Each row comes from the steps of one walk. Every step used is in the known rows, and no mark comes twice. Write the walk behind each row, first mark first.
Known rows
kisol/kerof/ketut/nupuf/fakod/kanok/lomuti: [ 0.39 -2.53 -2.11  1.86  3.05 -1.49  1.21  0.57  0.90  0.72  2.40 -1.37
  0.64 -1.08 -1.71  0.85  0.35  1.45]
fakod/kerof: [-0.68  0.69 -1.30  0.63  0.39 -1.30  3.35 -2.68  1.42 -0.86  1.12 -0.45
  1.05  5.40 -1.14  0.45  0.40 -2.02]
fakod/kanok/lomuti: [ 1.15 -1.22 -5.29  1.95 -0.62 -0.58  0.65  1.60  2.32 -3.15  1.35  1.19
  0.76  3.46 -1.29 -0.87  0.44  0.59]
kisol/kerof: [-1.38 -1.50 -0.62  0.37  2.29 -1.30  3.29 -0.38  1.42  0.55  3.87 -0.72
  1.04  2.88 -1.50  1.80 -1.46 -0.41]
kanok/kisol/nupuf: [-1.03 -3.28 -1.73 -0.35 -0.77 -0.12  0.65  1.47  2.08 -0.59  3.85 -0.17
  0.48  2.82 -2.30  0.61 -1.34  2.09]
kisol/kerof/lomuti/nupuf/fakod/kanok: [-0.35 -4.49 -2.97  2.15  3.30  0.29  3.30  3.45  1.59 -2.44  2.65 -2.84
 -0.07 -2.37 -1.33  0.69 -0.37  1.89]
kanok/lomuti/nupuf/fakod: [ 0.40 -1.61 -4.72 -0.10  1.32  1.54  2.80  1.13  1.10 -1.09  2.42 -1.57
 -0.17 -4.72 -1.73 -1.42 -2.58  2.92]
kisol/nupuf/fakod: [-1.48 -3.61 -1.73 -1.54  1.47  1.44  2.59 -0.42  0.73 -0.76  1.62 -0.89
 -0.76 -2.98 -2.50  0.62 -1.23  2.37]
kisol/kerof/ketut/nupuf/fakod/kanok: [-0.85 -3.12  0.37  1.16  3.54 -1.57  3.05 -0.71  0.63  1.01  1.32 -2.49
  0.36 -1.10 -1.68  1.73  2.89  1.38]
nupuf/fakod/kanok/kisol: [ 1.25 -0.87 -1.74  1.77 -0.70 -1.53  2.19  0.40  3.14 -2.21 -0.28 -0.07
 -1.16  0.14 -2.13 -0.37  3.91  4.35]
fakod/kanok: [-0.13 -1.96 -2.97  1.04  0.05 -0.71  2.82  0.25  2.10 -2.93  0.18  0.19
  0.32  3.30 -1.18 -0.02  2.97  0.52]
lomuti/nupuf: [-1.23 -2.71 -2.93 -0.61  0.93  1.51  4.18  0.49  1.06 -1.12  2.73 -2.03
  0.95 -0.08 -1.16 -0.52 -0.56  0.61]
kisol/kerof/ketut/nupuf: [-2.57 -3.23  1.01  0.06  4.02 -1.62  2.66 -1.17 -0.05  2.84  4.51 -2.23
  1.92  1.95 -1.14  2.08  0.04 -1.20]
nupuf/fakod/kerof: [-0.39  0.91 -0.90  0.39  1.22 -0.94  4.19 -3.69  1.28 -0.42 -0.22 -1.04
 -0.36  0.90 -1.69  0.20  1.09  0.07]
kerof/kisol/nupuf/fakod/kanok/lomuti: [ 2.14 -3.65 -3.53  0.15  0.18  1.13  1.93  1.89  2.10 -5.07  2.08  0.05
 -0.59  1.03 -2.46 -1.60 -2.01  5.08]
kerof/lomuti: [-2.51 -3.66 -1.57  0.90  3.01 -1.09  1.48  0.55  1.12 -1.83  3.46 -0.11
  0.55  1.09 -0.77 -0.12 -1.23 -0.26]
fakod/kanok/kisol/nupuf: [ 0.29 -3.66 -3.10  1.03 -2.34 -0.10  0.10  2.91  2.91 -2.82  1.94  0.33
  0.28  4.53 -2.22  0.52  1.21  2.28]
ketut/nupuf/fakod/kanok: [-0.37 -1.16 -2.23  0.41  1.23 -1.12  1.98 -0.35  0.97 -0.68 -1.21 -2.13
 -0.59 -0.46 -1.52 -0.55  3.49  4.03]
kerof/lomuti/nupuf/fakod: [-1.90 -4.29 -2.54  0.21  3.64  1.20  3.20  1.19  0.67 -1.80  2.62 -2.73
 -0.47 -5.16 -1.21 -0.92 -1.28  2.25]

Which walk is each row?
[ 0.27 -2.87 -1.09  3.55  2.13 -2.72  0.73  2.92  2.98 -2.02  2.71 -0.62
 -0.72  0.94 -1.90  1.10  0.80  3.05]	nupuf/fakod/kanok/kisol/kerof/lomuti
[-1.31 -1.10 -0.80  1.50  2.75 -1.68  2.49 -2.19  1.11 -1.59  1.11 -0.81
 -0.36  0.30 -1.21 -0.10 -0.36 -0.41]	nupuf/fakod/kerof/lomuti
[-0.16 -4.00 -3.04 -0.18  0.26  1.15  2.61  0.83  1.63 -2.83  0.05 -0.60
 -0.96 -1.30 -2.40  0.62  1.34  2.85]	kisol/nupuf/fakod/kanok
[ 1.18 -3.35 -5.59  0.63 -0.34  1.34  0.52  1.95  1.87 -3.15  0.89  0.36
 -0.70 -1.23 -2.48 -0.30 -1.17  3.29]	kisol/nupuf/fakod/kanok/lomuti
[-1.92 -3.85  0.91  0.56  3.93 -0.90  4.31 -1.10  0.90  0.94  4.50 -0.36
  1.65  1.02 -1.33  2.39 -0.08 -2.65]	kisol/kerof/ketut
[-1.55 -2.38 -2.56  1.39  1.73  0.43  2.49  0.29  1.13 -2.29  3.10 -2.18
  1.38  2.86 -0.44 -0.23 -1.73 -2.26]	fakod/kerof/lomuti/nupuf
[ 2.39  0.41 -2.55  0.26  0.98  0.65  4.59 -1.08  1.56 -3.09  2.63 -2.12
  0.35  1.35 -1.64 -2.33 -2.83  2.77]	kanok/lomuti/nupuf/fakod/kerof/kisol
[-1.75 -4.16 -1.57  0.84  4.75  0.58  3.43  2.14  0.75 -0.44  4.32 -3.10
 -0.04 -3.86 -1.37  0.86 -3.16  1.45]	kisol/kerof/lomuti/nupuf/fakod
[ 1.12 -4.14 -0.87  1.95  1.69  0.13  4.30  1.61  2.42 -0.63  2.79 -2.00
  0.22 -2.22 -2.12  1.40  2.88  2.14]	lomuti/nupuf/fakod/kanok/kisol/kerof/ketut
[-0.69  1.43 -0.52 -0.06  1.65 -1.95  2.92 -3.64  0.34  1.31 -0.39 -2.85
 -0.01  1.18 -1.52 -0.06  1.08  1.38]	ketut/nupuf/fakod/kerof
[-0.85 -4.18 -0.16 -1.60  1.21  0.99  3.42  0.46  1.17 -3.06  4.29 -0.58
  0.65  3.79 -1.91 -0.44 -2.43  2.10]	kerof/kisol/nupuf
[ 0.40  1.02  1.30 -0.38  2.00 -1.98  4.09 -3.61  0.56 -0.57  0.98 -3.05
  0.01  3.42 -1.47 -1.28  0.36  3.24]	ketut/nupuf/fakod/kerof/kisol
[ 0.19 -4.27 -2.80  3.40  1.11 -0.84  1.05  5.30  2.98 -2.50  4.78 -1.90
  1.09  3.38 -1.17  0.80 -0.56  1.36]	fakod/kanok/kisol/kerof/lomuti/nupuf
[ 1.64 -1.79 -2.37  1.87  0.28 -0.34  3.39  2.69  2.99 -1.19  2.02 -2.57
 -0.23 -0.49 -2.18  0.83  1.37  4.04]	lomuti/nupuf/fakod/kanok/kisol/kerof
[-1.92 -1.18  0.38  0.43  1.85 -1.75  2.81 -3.68  0.01  1.48  1.79 -1.71
  1.90  4.28 -0.81  0.67  1.78 -2.65]	fakod/kerof/ketut/nupuf
[-0.97 -1.24  0.71  0.48  2.60 -0.83  4.95 -4.79  0.74 -0.03  0.40 -0.56
 -0.02 -0.84 -1.63  0.78  2.40 -1.67]	nupuf/fakod/kerof/ketut
[ 0.71 -2.85  0.51  2.55  1.78 -1.89  2.98 -0.07  2.66 -0.41  1.98 -0.32
 -0.20 -0.03 -2.31  1.84  3.67  1.64]	nupuf/fakod/kanok/kisol/kerof/ketut
[-0.68 -2.97 -1.00 -0.64  0.10  0.07  1.50  0.52  1.96 -0.47  2.64 -0.57
 -1.01 -1.76 -2.88  0.36 -0.82  4.19]	kanok/kisol/nupuf/fakod
[ 1.41 -0.97 -4.95  1.63  0.08 -0.36  1.59  0.50  2.13 -3.05 -0.06  0.54
 -0.83 -1.31 -1.84 -1.10  0.84  2.84]	nupuf/fakod/kanok/lomuti
[ 1.28  0.70 -4.62  0.71  0.54  0.87  3.22 -1.08  1.27 -1.18  1.37 -1.86
  0.26 -1.31 -1.61 -1.13 -2.28  0.88]	kanok/lomuti/nupuf/fakod/kerof
[-0.01 -1.97 -0.06 -0.78  0.13 -0.07  3.67 -1.43  1.42 -3.07  3.39 -0.95
  1.16  7.60 -1.79 -0.05 -2.23 -0.04]	fakod/kerof/kisol/nupuf
[ 0.91 -0.38 -0.67  1.98  0.73 -3.12  0.94  1.37  2.25  1.02  1.37 -2.39
 -0.33  2.16 -2.16  1.08  2.06  5.21]	ketut/nupuf/fakod/kanok/kisol/kerof
[ 1.09 -4.24 -0.85 -0.47  0.78  1.04  3.89  0.69  1.82 -4.83  0.86 -0.92
 -0.87  1.04 -2.41 -0.68  0.86  5.05]	kerof/kisol/nupuf/fakod/kanok
[ 0.33 -3.84 -3.07  2.44  0.84 -0.10  1.65  3.54  2.72 -3.55  1.57 -1.97
 -0.87 -2.07 -1.47 -1.14  1.61  4.24]	kerof/lomuti/nupuf/fakod/kanok/kisol
